Each row comes from the steps of one walk. Every step used is in the known rows, and no mark comes twice. Write the walk behind each row, first mark first.
Known rows
T-V-R-A-E: [-17.5   4.5  -7.5  -4.8  -2.9 -25.5  -5.5  19.2  13.9  -5.6  -7.8 -11.0
  -0.2  -4.0 -30.9   1.0  -1.4  24.8  11.5  -5.1]
T-A: [ -9.8  -8.8  10.8 -10.7   3.0   8.3   1.8 -12.6   4.5  -0.9   1.8  11.5
   5.7  -0.3 -10.5   6.2   8.1  -4.0  -2.9   4.2]
N-R-V: [  9.4  15.4  -5.8  18.5 -14.2   7.2  -1.2  15.7  17.1  -7.1  -4.3  -6.7
 -11.4  -1.6  -0.9  -0.8  13.1   4.5 -18.3  13.8]
E-V-R-A-T: [ -2.2  17.4  -7.7   6.1   4.1   9.7   9.7   9.3  16.9  -3.9 -14.6   2.1
  16.3  -3.4 -11.0  -1.1  -0.1  14.1   9.1  -7.8]
E-L-T-A-R-V: [-16.6 -26.5  -1.8   0.6  -8.7   9.9 -12.0  -6.2   0.7 -13.7   3.3   7.6
  -3.0   2.6 -13.8   8.3   7.3  11.9  -0.4  12.2]
T-V-R-A: [-17.1   5.4   0.4   1.9  -1.0  -1.7   4.8   0.3  16.1  -7.3  -6.1 -10.3
   4.1   0.5 -22.0   1.5   2.7  17.7   2.2 -12.6]
A-E-L-T: [-19.6 -34.2  -6.3   8.4  -9.7 -34.9 -19.7   0.7 -13.7   4.0   3.1   9.5
  -9.2 -13.5  -4.4   1.6 -14.0  18.2  16.9   0.4]
A-E-L: [-16.1 -15.8 -13.9  -4.2  -9.4 -33.0 -21.8  24.9 -10.4  -5.9   1.0   8.2
  -8.0  -9.5 -15.7  -2.2  -7.1  17.1  13.7   5.5]
T-L: [ -9.6  -5.6   4.6  12.0 -12.2  -8.8 -10.4  -7.2  -9.7   3.4   4.8   2.4
  -2.3  -9.6  -3.1   1.4  -2.8   6.9  -1.2   4.2]
N-R: [  1.0  14.7  -3.1   2.5  -5.7   2.9   5.7   7.8  10.1   5.1  -0.5   3.5
 -19.7  -4.6  -2.2   1.0   2.8   5.7 -15.0   8.2]
E-A-T-V-R: [-15.9  -9.2   0.6   3.7   4.7  36.3  18.8  -3.9  12.3 -17.2  -2.4   8.6
  23.8  -0.7 -20.1   0.2 -15.8  14.7   1.5  -7.4]
L-T: [ -3.0 -17.9   8.0  11.5  -0.5  -2.4   2.3 -25.0  -4.1   9.5   2.4   1.0
  -1.7  -4.4  11.4   3.8  -6.9   0.4   3.1  -5.6]
R-N: [ 14.3  27.0   1.6  -4.8  -1.1 -14.1   3.1  10.4   7.7   0.4  -3.4  -8.2
 -10.7   5.4   3.6  -2.0   4.2  -2.6  -5.5  -6.0]
L-T-V-R-A: [-20.5 -13.4   7.8  13.9  -1.1  -4.7   6.5 -24.2  12.3   2.6  -3.7  -9.2
   2.4  -3.9 -10.7   5.4  -4.3  18.2   5.6 -18.1]
A-T: [  9.6  -0.5   0.4   2.7   0.1  13.8   7.1  -7.1   0.7  -0.3  -2.1  10.4
  15.7  -1.8   3.6   1.3 -12.5  -1.3   2.1  -2.4]
V-R-A: [-11.2  28.4  -5.9  -6.9  -2.9  -1.4   0.4  15.6  13.5  -5.6  -6.3  -4.7
  -9.3  -5.5 -13.8   2.0   4.8   7.1   2.9  -8.8]
N-R-A-E-L-T-V: [-26.7 -30.2  -1.1  21.6  -6.3 -47.9 -18.6  -6.5   5.9  10.8  -1.6  11.3
 -13.3 -22.0 -22.6   8.1  -7.0  29.7   7.6   1.8]
A-E-L-T-V: [-25.0 -58.5  -0.6  16.9  -8.0 -36.3 -15.5 -14.6 -11.1   2.1   3.3   3.4
   3.7  -7.3 -12.3   1.2 -15.6  28.2  16.3  -4.5]
R-A-E-V: [ -4.2   3.1  -7.6   5.6  12.2 -41.1 -15.9  19.4   7.5   7.0 -12.5   0.6
   8.5 -10.6 -15.9   0.8   9.1  10.6  19.9   7.8]
E-L-T-V-R: [-33.5 -43.4  -1.5  14.7 -16.3   1.3   2.7 -16.9  -2.4  -8.7   3.1  -5.1
  -3.8   1.3  -9.6  -2.3 -13.2  33.2   3.5 -17.1]
V-R-N: [  5.6  41.9  -6.7 -14.0 -11.7  -0.7  11.9  25.6  14.4  -8.8  -5.1 -17.1
 -22.6   9.8  -2.4  -5.8   3.2   8.7  -8.6 -10.7]
V-R: [ -8.5  15.3  -8.3  -9.1 -10.5  14.4   8.9  15.0   6.8  -9.2  -1.9  -8.7
 -12.4   3.9  -6.4  -4.1  -1.4  10.9  -3.4  -5.5]

Write each row's walk
[-11.0  28.8 -13.0 -13.8  -5.6 -24.4  -9.5  33.6  11.3  -4.1  -8.1  -4.9
 -13.6 -10.2 -22.2   1.3   0.5  14.3  12.4  -0.8] => V-R-A-E
[-10.0  -8.2   2.6 -17.5   0.6 -14.4  -8.0   5.1   2.4   0.8   0.1  11.5
   1.2  -4.6 -18.7   5.5   4.0   3.5   6.7  11.9] => T-A-E
[  2.6   7.5  -2.8 -14.3  -0.7  21.3  -1.7  11.3  12.4 -16.6  -1.3  -1.9
   2.8  11.4 -17.2   5.8  16.9   0.7  -7.6  19.6] => T-A-R-V
[  1.3 -10.7   8.8  13.7   9.3  -1.7   2.9 -21.2  10.4   1.5  -6.5   8.6
  32.1  -5.4 -13.6   6.7  -8.2   5.4   7.2  -9.9] => R-A-T-V
[ -2.8  18.0 -10.6   8.4   6.1 -37.6 -10.3  27.2  17.8  12.3 -12.9   4.2
 -11.0 -14.9 -18.1   1.9  11.9  16.5   5.2  16.1] => N-R-A-E-V
[ -6.9  16.4  -7.7 -19.4  18.0  17.5   2.4  17.8   2.9  -8.4   1.8   9.6
  -6.0  -0.5 -17.6   4.7  -2.4  -0.3   1.4  14.7] => E-A-R
[  3.9 -24.8   6.0  12.2   2.3  13.6  11.5 -21.5   3.2  -1.6  -1.9   4.5
  29.0   4.1  -4.7   0.8 -14.4   9.2   1.6  -6.7] => A-T-V
[ -2.2   6.5   7.7  16.9  -5.1  -9.0 -11.2 -13.4  -2.5   6.8  -2.2  16.1
  16.2 -21.0  -8.2   8.9  -9.2   1.6   6.8  -1.5] => R-A-T-L
[ 12.4  16.7 -13.9  -3.7  -4.1  12.0  -3.8  24.2   7.9 -16.2  -3.0 -13.5
  -3.3  11.5  -7.0  -0.2   8.1   5.1  -5.0  15.5] => A-R-V
[-28.7 -42.6  12.0   3.9  -5.3  -2.9  -8.5 -30.8  -7.5   2.1   6.4  21.0
  -0.1  -8.9  -6.3   8.6  -1.3   6.3   4.6  -3.3] => E-L-T-A
[  1.0  16.4 -10.8  -3.0   8.9  21.3  -4.7  26.3  10.1 -21.5  -1.9  -1.4
   3.3   2.5 -16.7   3.1   7.6  -1.2  -1.9  19.9] => E-A-R-V
[  0.6  -6.7   4.9  14.6 -12.5   6.0  -3.0 -13.8  -9.5   3.0   2.6  12.4
  13.7 -11.4   0.3   2.7 -14.7   5.3   0.9   1.6] => A-T-L
[-36.0 -29.5   1.7  17.2  -8.7 -13.4  -6.0 -16.8   4.1  -4.3  -1.4  -0.5
  -1.7  -8.4 -18.0   3.7  -6.6  29.3   9.3 -20.4] => E-L-T-V-R-A
[-12.9 -27.0  18.2   1.2   3.0   5.7   4.0 -37.1   0.8   9.0   4.0  12.6
   4.4  -4.6   1.1  10.0   1.4  -3.4   0.7  -1.1] => L-T-A
[ -5.2   6.9  -0.2 -30.3   8.2  17.2   5.0   2.5   5.2  -3.0   2.0   7.9
  -7.0   8.0 -18.4   7.6   6.5   1.3  -4.5  14.3] => T-A-R
[-29.8  -5.4 -11.3   1.1 -13.6 -36.5 -19.5  16.3  -0.4  -0.7  -3.1   4.5
 -19.1 -18.8 -18.1   3.9  -9.0  25.1  19.6  -8.6] => V-R-A-E-L-T
[-11.9  11.9  -3.0  18.3  -8.7   1.7  -0.7   1.8   7.1  -0.5 -10.0   4.4
  14.4 -13.1 -13.5   0.2  -3.0  21.0   7.7  -3.6] => E-V-R-A-T-L
[ -9.3   4.5   1.6  -9.5  -4.1 -19.5   8.4   7.2  15.6   3.3  -8.7  -7.4
 -12.7   4.6  -8.2  -1.0   8.0  20.6   5.9  -1.0] => L-T-A-E-V-R-N
[ -0.5 -10.4   4.7  -3.0  -1.0  18.8   0.3 -11.9   8.5  -7.1   0.9  -0.7
   0.7   7.3  -5.5   9.8   9.6   0.9  -4.5  14.4] => L-T-A-R-V
[ -1.1  27.4  -4.9  -4.7  -2.9  12.3   7.5   9.5  14.1  -5.9  -8.3   4.9
   6.2  -7.4 -11.3   3.5  -7.3   5.7   5.0 -10.6] => V-R-A-T
[ -1.1  28.1  -0.6   4.7   1.8 -12.3  -2.4   8.8  17.2   9.6  -5.1   7.2
 -17.2 -14.6 -10.7   7.3   8.4   1.6  -9.0   5.3] => N-R-A
[-33.8 -43.6  -8.5   8.2 -18.5 -21.5  -6.9   1.5  -4.7  -7.6   1.7  -5.2
  -8.0  -3.1 -18.1  -2.9 -17.0  39.7  13.2  -9.3] => A-E-L-T-V-R
[-14.7 -36.6   8.0   5.3   7.0 -19.7  -3.9 -18.2   1.5  11.6  -3.7   9.5
  10.5  -4.9  -6.4   4.7   4.8  11.4  14.6   9.5] => L-T-A-E-V
[ 18.4  42.4  -9.8 -25.0   4.2  -6.2   6.0  26.4   8.3  -2.6  -3.0 -11.9
 -23.0  13.5  -4.1  -0.2   2.4   3.2  -7.0   3.8] => A-R-N
[ -2.0  28.3  -8.5  -2.2  -0.7 -36.1 -12.2  26.6  14.9  10.5  -6.6   7.2
 -21.1 -18.7 -18.6   6.3   4.5   8.1   0.6  13.4] => N-R-A-E
